Known rows, with every way that one mark hangs from another
(K_408 (K_197 (K_559 K_646 K_659)) (K_492 K_91)): [-0.46  2.39 -2.00  0.18  4.36  0.31  1.27 -0.09  0.79 -0.72 -4.11  0.68
  4.81  3.52 -0.88 -1.69 -2.22  2.33  3.14]
(K_646 (K_559 (K_507 K_408))): [-1.26  0.01  3.00  1.32  3.03  1.86  0.42  1.93 -0.95 -0.75 -2.38  4.12
 -0.68  2.63 -0.74 -1.07  1.33  1.91 -0.40]
(K_559 K_646): [-0.21  1.88  1.28 -0.56  2.87  1.76 -0.29  3.26 -1.75 -2.10 -2.71  1.54
 -1.70  2.72 -0.60 -0.63  0.19  2.09 -1.93]
(K_507 K_408 (K_559 (K_659 (K_91 K_492)))): [-2.06 -0.32  0.52  2.34  2.66  2.84  0.06 -1.93  2.45 -3.00 -1.05 -0.88
  1.76  2.65 -2.04 -0.84  0.59  2.17 -0.51]
(K_646 K_559): [-0.95  0.62  1.47  0.34  3.52  2.59  0.98  3.21 -0.71 -2.94 -3.00  6.20
 -3.43  3.78 -1.29 -0.18  2.11  1.89 -2.25]
(K_408 (K_197 K_559) (K_492 K_91)): [-0.33 -0.13 -1.50  0.99  4.27  2.12  1.87  2.42 -2.27 -0.67 -2.24  0.00
  2.13  4.42 -1.11 -1.19  0.33  2.34  2.25]
(K_646 (K_559 (K_507 (K_408 K_197 (K_492 K_91))))): [-0.60 -0.05  0.22  1.75  4.72  1.52  1.57  0.92 -1.68  0.41 -2.45  6.05
  5.12  3.41 -0.35 -3.56  0.37  2.20  4.98]
(K_633 (K_91 K_798)): [-0.22 -1.44  2.35  0.72  3.73  3.45  1.44  1.95 -3.31 -2.09 -0.74  2.09
 -4.09  3.55 -1.95 -1.66  0.12  1.79 -0.62]
(K_559 K_507 K_659): [-1.33 -1.54  1.34  0.54  2.32  0.71  0.92 -0.65  0.30  0.20 -5.28  0.47
 -1.26  2.37  0.09 -1.78 -0.52  1.25 -0.68]
(K_507 (K_408 K_197 (K_492 K_91)) (K_559 K_646 K_659)): [-0.88  1.99 -0.34  1.58  4.70  1.36  0.46 -1.27  0.47 -1.51 -0.96  0.43
  5.81  3.00 -1.04 -3.28 -1.24  2.53  3.87]
(K_507 (K_408 K_197 (K_492 K_91)) (K_559 K_646)): [-0.18  2.42 -0.10  1.58  4.69  2.07  0.36  1.70 -2.25 -1.51  0.44  0.11
  5.12  3.40 -1.22 -2.76 -0.06  2.80  3.20]
(K_91 K_798): [-0.63 -1.28  2.00  0.36  2.77  3.33  0.18  2.23 -4.20 -1.85 -0.70 -0.62
 -3.83  3.61 -1.84 -0.41  0.75  1.30 -1.77]
(K_507 (K_408 (K_492 (K_91 K_798))) (K_559 K_646)): [-0.09  2.79  1.67  1.53  3.82  3.27 -0.38  1.74 -6.24 -1.84  1.69 -2.37
  5.99  3.73 -2.52 -1.81  0.05  2.24 -0.22]
(K_559 K_507 K_646 (K_659 K_91)): [-0.73  0.57 -0.24  0.03  1.63 -0.17  1.12 -1.50  2.40 -0.77 -6.16  2.43
  2.62  1.35  0.67 -0.88 -2.00  1.99  0.66]
(K_197 (K_559 K_507 K_646)): [-0.36  2.80  1.20  0.15  2.41  0.01  0.39  3.23 -1.60  0.29 -4.21 -2.43
  0.13  2.62 -0.96  0.95 -0.87  2.01 -2.05]
(K_408 K_197): [-0.76 -1.59  0.19  0.43  3.70  2.10  0.87  2.18 -0.14 -1.51 -2.04  1.76
 -4.73  3.23 -0.59 -1.35  0.63  1.88  1.78]
(K_197 (K_559 (K_507 K_408) (K_659 K_91))): [-1.97 -1.77  1.18  1.85  1.16  1.18  1.16 -2.03  2.61 -0.51 -3.46 -2.17
  1.54  1.50 -0.19  0.59 -0.89  2.18  0.57]
(K_633 K_91): [-0.31 -1.25  1.89  0.57  3.62  2.94  1.74  2.60 -1.24 -2.33 -2.25  3.60
 -4.00  3.17 -0.71 -2.00  0.81  2.33 -0.98]
(K_197 (K_559 K_646)): [-0.50  2.89  1.07 -0.22  2.79  1.43  0.03  3.84 -1.09 -1.94 -2.66 -1.50
 -1.65  3.12 -1.47  1.42 -0.08  2.27 -2.85]
(K_507 (K_408 K_492)): [-0.79 -0.70  1.05  0.87  3.85  3.58 -0.67  2.17 -5.15 -1.21 -0.13 -1.78
 -1.48  3.22 -0.80 -1.82  2.02  1.84 -0.35]

Rows
[-1.28 -1.14  0.37  2.47  4.61  2.92  0.89 -2.26 -2.05 -1.17  1.00 -1.65
  3.66  3.90 -2.24 -3.09 -0.69  1.78  4.06]
(K_507 (K_408 K_197 (K_492 (K_91 K_798))) (K_559 K_659))
[-1.06  1.69 -0.34  0.83  2.33  1.24  1.24 -0.64  2.84 -3.42 -3.56  1.18
  0.95  2.36 -0.88  0.50 -0.61  2.39 -1.47]
(K_507 (K_559 K_646 (K_659 K_91)))
[-0.79  2.37  0.85  0.98  2.83  0.37  0.23 -0.76 -1.40  0.90 -3.79 -2.21
  8.49  2.35 -0.44 -2.05 -2.08  2.26  1.23]
(K_197 (K_559 (K_507 (K_408 (K_492 K_91))) K_646 K_659))
[-0.89  2.88 -0.55  1.07  3.14  1.61  0.13 -1.34  0.55 -2.80 -2.20 -0.80
  2.75  3.27 -3.27  0.01 -1.61  1.70 -1.08]
(K_507 (K_559 K_646 (K_659 (K_91 K_492 K_798))))
[-1.36 -0.52  2.82  1.57  2.04  1.77  0.13  2.10 -1.80  0.24 -1.56 -3.96
 -1.05  2.47 -0.95  0.34  0.47  2.00 -1.17]
(K_197 (K_559 (K_507 K_408)))
[-1.02  3.01 -1.05  0.95  3.04  1.07  0.38 -0.73  2.76 -2.98 -3.78  0.81
  2.83  2.90 -2.02 -0.23 -0.83  2.20 -1.40]
(K_507 (K_559 K_646 (K_659 (K_91 K_492))))
[-1.42 -0.78 -0.04  0.94  2.28  0.65  2.37 -1.51  3.33 -1.47 -6.52  7.14
  0.97  2.41  0.00 -0.39 -0.16  1.80  0.38]
(K_646 (K_559 K_507 (K_659 K_91)))
[-1.37 -1.73 -0.37  1.39  4.46  0.72  0.32 -2.03 -1.01  1.54 -2.91 -1.69
 -0.04  2.38 -0.03 -3.38 -0.89  1.40  4.78]
(K_559 (K_507 (K_408 K_197 K_492)) K_659)
[-1.53  1.96  2.37  0.73  2.28 -0.07 -0.39 -0.48  1.36  0.27 -3.45 -3.30
  1.72  1.63 -0.75 -0.14 -2.06  2.04 -0.33]
(K_197 (K_559 (K_507 K_408) K_646 K_659))
[-1.13  0.91 -0.94  0.94  3.20 -0.38 -0.08 -3.03  4.44  0.12 -3.99  1.52
  4.29  1.17 -0.45 -2.61 -3.06  2.13  5.46]
(K_559 (K_507 (K_408 K_197)) K_646 (K_659 (K_91 K_492)))
[-1.09  2.51  1.04  0.59  3.17  1.06  0.26  0.53  0.99 -2.54 -3.17 -0.39
 -0.87  2.92 -1.42 -0.37 -0.40  1.94 -2.61]
(K_507 (K_559 K_646 K_659))
[-1.17  2.60  0.84 -0.22  2.82  0.69  0.18  0.91  1.48 -1.83 -4.02 -1.21
 -1.01  2.72 -1.25  0.83 -1.31  2.00 -2.26]
(K_197 (K_559 K_646 K_659))
[-1.78 -0.61 -0.63  1.38  4.71  1.72  0.24 -0.88 -0.07 -0.51 -1.18 -3.75
 -1.69  3.25 -1.40 -0.97 -0.35  1.85  3.12]
(K_507 (K_408 (K_197 (K_559 K_659)) K_492))
[-1.59  1.26  1.00  1.47  2.21  1.85  0.27 -1.51  3.03 -3.49 -1.37  0.08
  1.90  1.65 -0.89  0.01 -0.51  2.66 -0.30]
(K_507 K_408 (K_559 K_646 (K_659 K_91)))
[-1.95 -0.41  2.80  1.28  3.02  1.16  0.52 -1.03  1.89 -0.67 -3.84  4.39
  0.00  2.21 -0.54 -1.72  0.14  1.64  0.25]
(K_646 (K_559 (K_507 K_408) K_659))
[-1.20  2.30 -0.67  1.39  5.40  1.05 -0.35 -0.81 -0.27 -1.19 -0.73 -2.36
  0.44  2.97 -1.56 -2.01 -0.75  2.08  2.99]
(K_507 (K_408 K_197 K_492) (K_559 K_646 K_659))
